Every row comes from one small tree of marks. The marks that hang from a mark follow it in brackets, in the order of their numbers. Every link used is in the known rows. Which tree was each row made from?
In the rows, zero is written as 128.
Known rows
q471{q637{q221}}: [ 97 106 121 160 119 146 146 153 100 150 110 131  97 142 136 132 114 127
 111 179 183 139 164 130 128 119 126 135 173 138 121 111 125 144 108 119
 138 145]
q282{q715}: [112 115 128 126 127 133 143 139  90 179 112 135 132 165 135 105 103 101
 135 166 103 142 157 130 104 110 108 149 174 121 115 116 105 126 132 133
 145 146]
q153{q282{q637{q411 q715}}}: [120  80 119 151 127 145 178 148  79 199 101 156 172 228 133  65  97 183
 118 118 102 139 106 129  95 140  96 161 153 114 103 113  98 122  86 155
 130 143]
q471{q715}: [105  89 126 128 108 144 165 147 102 134 128 131 124 151 135 114 109 148
 112 156 140 121 165 135 135 126 110 161 144 126 118 102 109 131 126 145
 171 139]
q637{q221{q281} q411 q534 q715}: [135  84 134 173  94 154 169 162 103 162  75 141 116 125 101  63 128 183
 103 128 120 153 123 148 123 156 121 156 215 122 113 141 133 174 115 144
 126 132]
q864{q282{q637{q411} q715}}: [105 109 124 140 114 105 152 130  77 227  99 159 163 219 123  81 102 140
 133 123 116 112 126 132  57 110 105 150 194 131 126  98  72  98  90 146
 134 143]
q688{q637{q221 q471 q715}}: [106  49 127 167 100 158 162 152  72 156  89 142  97 141  96  70  89 124
 134 158 148 145 159 131 138 143 111 155 175 142 133 128 142 144 119 132
  90 125]
q534{q688{q637}}: [118  97 111 122 126 145 151 127  89 170 125  97 131 174 107  80  98 112
 115 115 149 146 146 119 137 128 120 161  85 110 132 102 130 138 114 125
 125 121]
q534{q688 q715{q637{q221 q471}}}: [106  40 118 170  88 128 118 138 107 200 120 168 112 201 105  90  77 114
 119 119 139 170 176 105 148 131 127 158 201 112  98  73  90 168  85 131
 128 129]
q281{q221}: [131 116 117 139 116 134 139 137  97 176 105 115 128 134 108 109 100 129
 121 160 132 140 163 125 114 126 152 139 161 106 133  99 109 147 118 131
 139 123]
q54{q411 q637{q534{q715}}}: [142  76 142  80 140 101 147 136  94 205  92 124 161 147 133  89  87 129
 119 143 125 152 139  89 149 148 119 147 203 102 106 130  95 150 120 140
  60 141]
q637{q221{q281} q534 q715}: [145  98 136 150  91 150 168 167  98 150  89 125  99 111 109  68 121 165
 117 151 102 173 133 145 157 165 122 157 197 124 118 140 132 184 122 132
 146 137]
q54{q411}: [121  86 122 112 134 111 142 145 110 166  89 115 149 161 134 116 116 119
 117 137 117 142 150 113 120 126 127 134 146 112 101 119 102 141 141 140
 115 129]
q282{q637{q221 q411 q471} q715}: [ 87  59 129 197  91 112 150 138  85 224  73 173 146 233 111  89  79 140
 155 151 112 117 185 137  73 115 104 147 223 131 116  92  85 130 100 145
 117 130]
q411{q54}: [138 100 123 129 122 135 135 141  92 155 121 103 107 159 130 100 123 122
 103 138 138 147 151 137  98 125 118 154 119 120 127 127 100 125 125 126
 181 146]
q864{q282{q637{q221}}}: [120 106 118 150  98 103 159 139  73 189  89 140 121 187 123  90 104 128
 134 138 172 144 139 138 111 134 128 148 168 129 143  97  91 135  82 130
 151 134]
q637{q221}: [117 101 121 156 105 137 160 146  92 156  94 136 112 153 126 106 111 117
 124 151 151 158 165 136 122 124 137 143 155 120 121 116 119 150 117 122
 137 130]
q688{q471 q637{q221{q281} q534}}: [146  76 130 127  85 116 165 150  93 139  81  72  93 111  78  45 104 167
 137 176 169 126 156 143 142 137 129 157 200 145 147 138 140 174 123 121
  89 110]
q715{q637{q221 q534}}: [118  94 126 185 110 123 148 143 105 159  94 117 113 148 127  87 104 118
 131 161 151 159 146 118 156 132 131 148 167 113 118 127 133 202 115 138
 145 143]
q411{q54{q637}}: [141 100 133 128 130 127 146 128  76 156 116  97 121 150 128 103 115 122
 111 129 186 140 153 120 103 140 114 153 114 117 134 133  94 137 118 124
 137 154]
q864{q282{q637{q411 q534}}}: [127 103 121 142 102  89 153 129 103 195  86 125 160 184 125  72 113 165
 104 126 131 126 103 129 107 136 115 156 162 115 135 113 102 124  85 151
 117 124]
q688{q471 q637{q221 q411}}: [109  59 116 159 104 131 183 137  78 162  86 111 122 180  83  59  95 137
 124 139 202 105 150 137  85  98 139 144 165 141 138 124 132 140 116 122
  65 113]
q221{q281}: [143 122 125 121  98 128 134 145 111 150 109 113 117 114 126 103 133 175
 110 135 136 152 158 134 118 138 108 157 156 129 116 118 100 139 125 135
 137 117]
q688{q637{q411{q54}}}: [124  78 119 142 127 146 139 133  73 172 104  98 120 170 109  73 122 136
 102 114 170 122 143 135  66 118 115 157 109 136 136 134 117 112 124 134
 133 136]
q282{q637{q221} q715}: [102 108 129 160 113 127 162 147  61 204  94 148 127 215 130  94  81 113
 167 166 129 144 178 137  98 118 114 148 184 125 128  99  89 145 101 128
 177 151]
q153{q282{q715}}: [110 105 123 117 139 134 151 138  95 205 111 150 152 216 134  93  98 123
 136 167  73 147 137 134 107 115 102 150 192 120  96 106 114 113 122 142
 133 151]
q153{q282{q637{q715}}}: [130  96 123 132 130 141 173 151  73 190 115 142 155 205 140  69  91 164
 134 145 107 156 113 127 131 146  94 163 153 110 109 113 101 131  90 146
 153 146]
q282{q637{q221 q411{q54} q471}}: [111  42 122 204  90 111 140 142  85 199  79 141 118 214 108  85 101 158
 127 128 152 121 181 142  69 135 114 153 165 129 127 109  83 130  93 140
 152 128]
q637{q411 q471 q715}: [109  50 125 165 102 144 152 146 111 155 100 157 138 155 112  86 108 160
  94 123  98 131 134 129 104 137 102 155 182 123 107 123 111 124 122 150
  86 121]
q688{q471{q637{q221 q715}}}: [108  76 126 144 112 151 173 168  84 122 125 124  89 137 116  95  98 133
 110 190 191 118 144 133 133 126 130 139 208 143 129 121 123 150 107 110
 134 152]
q688{q637{q221}}: [114  96 120 153 117 150 162 142  70 158  88 119 103 151 113  87  99 108
 135 151 176 150 164 133 122 120 128 148 134 132 143 124 141 148 119 120
 110 121]
q411{q54{q206 q637{q534{q715}}}}: [155  89 142  56 154 113 151 140  64 201  95 123 132 130 153  83  92 136
  90 133 108 173 122 112 123 149 104 158 202 117 142 144  89 131 127 124
 164 155]
q688{q471 q637{q221 q411 q715}}: [113  45 121 160 111 155 196 152  62 149  89 121 114 168  81  42  91 130
 121 133 195 111 130 137  92 116 133 147 180 139 139 135 139 145 114 125
  80 127]
q534{q688{q637{q411}}}: [111  79 109 143 122 151 155 123  95 182 114 113 152 191 104  76 104 128
 102  86 154 133 135 120 103 121 119 161  88 112 124 101 128 128 109 131
  98 116]

Which tree is each row?
[102  49 125 137  98 141 187 154  72 132 112 106  96 170  90  74  84 143
 139 172 203  88 172 144 130 111 130 159 168 150 141 106 132 144 124 126
 131 130]
q688{q471{q715} q637{q221}}
[129  74 127 113 143 132 125 147  72 204 112 151 133 165 154  89 109 143
  82  91 130 158 125 110  64 114 106 149 209 134 115 122  69 127 115 143
 195 150]
q534{q715{q637{q411{q54{q206}}}}}
[116 102 130 106 156 111 170 125  84 176  82 141 175 150 153 108 109 151
 100  93 149 135 124 109  91 131 100 141 168 123 129 131  96 135 132 138
 102 128]
q54{q206 q637{q411}}
[134  90 138  81 151 110 171 131  81 204  84 156 171 134 155  82  90 162
  89 112 113 161 108 102 115 138 105 153 227 115 127 138  96 132 115 141
  83 130]
q54{q206 q637{q411 q534{q715}}}
[115  47 125 191 103 117 108 134 117 173 107 125 121 181 114  92 122 148
 100 114 146 116 161 118  79 125 102 154 163 131 103 119  88 139 121 152
 135 136]
q715{q637{q411{q54} q471}}
[115  99 132 174 114 134 130 149  94 212  91 155 121 200 116  85 110 154
 164 152 114 148 153 131 110 126 102 149 238 143  85 100 101 168 109 144
 160 158]
q153{q282{q715{q637{q221{q281}}}}}
[134  64 132 109  92 113 132 142 119 180 105 151 124 134 125  82  86 148
 101 183  78 165 153 118 155 139 109 162 218 114 114 118 109 125 115 141
  78 112]
q637{q471 q534{q715}}
[136  96 140 173 100 119 164 133 106 176  67 127 139 130 107  82 122 182
 118 124 172 139 144 129 115 158 122 151 193 121 122 137 116 182 109 137
  72 127]
q54{q637{q221{q281} q411 q534}}
[110  41 121 162  98 135 155 135 135 169 111 143 149 184  91  62  98 151
  82 115  67 142 116 123 151 157 108 168 156  92 106 114 128 148 115 145
 100 122]
q637{q411 q471 q534{q688} q715}
[ 91  22 139 151 112 101 161 143 105 172  78 145 137 183 109 121  88 145
 146 145 164  95 194 115 143 150 117 143 205 131 103  98 107 162 132 150
  83 141]
q54{q411 q637{q221 q471{q715}}}
[122  52 140 158 114 122 166 131 112 169  85 138 157 141 111  68  97 164
 102 135 126 125 123 112 141 162  96 160 189 113 117 141 122 149 117 153
  34 132]
q54{q637{q411 q471 q534 q715}}
[140 107 128 116 109 112 166 146  81 172 103 124 138 155 130  53 102 145
 115 138 107 153  93 128 149 159 104 164 163 116 142 127 106 142  90 146
 155 143]
q864{q282{q637{q534 q715}}}
[128 107 121 168  81 104 149 142  86 195  76 147 130 176 107  80 127 197
 125  99 166 132 135 144  76 138 121 152 193 146 132  97  79 133  75 141
 130 121]
q864{q282{q637{q221{q281} q411}}}
[114  63 127 173 120 164 188 152  71 172  77 128 119 150  99  46 100 136
 116 138 143 145 118 136 130 140 126 157 166 125 135 149 161 163 114 137
  95 133]
q688{q637{q221 q411 q534 q715}}
[136  97 128 157 104 145 172 164  68 194  94 150 128 187 117  64 102 197
 147 134 116 162 133 144 124 164 103 162 194 130 110 111  97 160  86 140
 158 141]
q153{q282{q637{q221{q281} q715}}}
[137 103 133 176  92 120 135 150 114 158  91 112 104 115 117  80 123 160
 130 145 147 162 155 125 154 147 120 155 191 127 110 124 119 207 117 140
 144 138]
q715{q637{q221{q281} q534}}
[ 91  26 128 191  78 125 167 147 132 160  83 158 124 177 104  91 101 171
 111 168 116 103 167 147 139 134 112 159 210 127 109 107 134 152 122 157
 116 120]
q637{q221 q411 q471{q715} q534}
[ 98  72 130 204 123 146 134 144  77 212 102 142 114 216 115  90 114  99
 134 120 151 123 165 133  54 104 120 144 193 135 106 117  95 155 116 136
 194 172]
q282{q715{q637{q221 q411{q54}}}}
[131  83 117 129 126 133 173 140  94 205 122 125 167 227 123  47  80 158
 121 137  60 168  95 124 174 165 103 173 130  82 105 101 117 154  81 146
 173 147]
q153{q282{q637{q534{q688} q715}}}
[104  70 127 186 127 176 158 166  75 168 111 139  87 166 123 104 121 137
  91 143 190 125 142 142  84 133 123 143 176 142 123 132 116 132 104 121
 178 170]
q471{q637{q221 q411{q54} q715}}
[ 94  85 122 133 118 143 149 147 131 143 151 110 121 158 130 113 102 156
  89 176 135 110 151 127 186 143 101 167 144 114 113  88 134 147 107 135
 195 153]
q471{q637{q534{q688}} q715}
[110  94 131 172 110 171 151 169  97 156  98 152 100 124 118 103 131 190
  98 137 171 132 141 139 101 146 113 145 224 151 116 123 116 153 101 129
 131 143]
q471{q637{q221{q281} q411 q715}}
[104  33 123 219  93 122 121 141 106 180  88 138 105 194 103  92 118 137
 115 117 166 121 174 129  80 123 120 148 187 136 108 115  99 159 114 144
 139 139]
q715{q637{q221 q411{q54} q471}}
[ 89  49 128 176  78 117 160 152  94 158 101 153 118 192 121 104  79 169
 147 166 140 111 199 139 139 137 104 163 187 134 124  85  98 147 103 146
 169 129]
q282{q637{q221 q471{q715}}}
[118 109 133 156 107 168 147 173  88 141 111 138  83 100 123 106 126 174
 110 160 168 151 151 138 135 153 115 147 212 150 121 121 120 163 106 122
 157 151]
q471{q637{q221{q281} q715}}
[124 121 131 145  90 107 142 145  68 219  88 151 117 187 111  81 107 157
 158 141 127 135 154 147  90 133 109 152 231 147 133  93  80 134  85 132
 172 144]
q864{q282{q637{q221{q281}} q715}}
[112  58 126 164  97 121 150 138 101 169  71 116 106 138  98  71  92 135
 134 180 140 139 162 130 160 140 116 155 167 132 137 130 158 160 122 137
  66 109]
q688{q637{q221 q471 q534}}
[121  90 117 125 116 141 125 134  99 183 150 143 133 179 130  89  87 112
 105 105 140 175 149  97 136 127 120 164 151 101  97  81  84 154  89 130
 153 143]
q534{q688 q715{q637}}
[123  80 121 159 117 140 177 139  96 188 114 127 165 202 117  50  89 154
 102  99  93 154 108 123 139 157 107 172 123  87 119 109 109 160  87 144
 159 140]
q282{q637{q411 q534{q688} q715}}
[126  97 120 158 113 110 171 147  89 207  83 131 146 212 127  72  87 158
 148 173 115 161 132 136 151 142 119 154 165 106 114 113 125 159  87 142
 139 135]
q153{q282{q637{q221 q534}}}
[ 91  63 118 117 108 134 160 146 120 116 169  99 115 174 111 112  94 156
  93 168 171  81 168 130 153 121 114 160 159 130 117  68 111 133 107 121
 179 146]
q534{q688{q471{q637 q715}}}
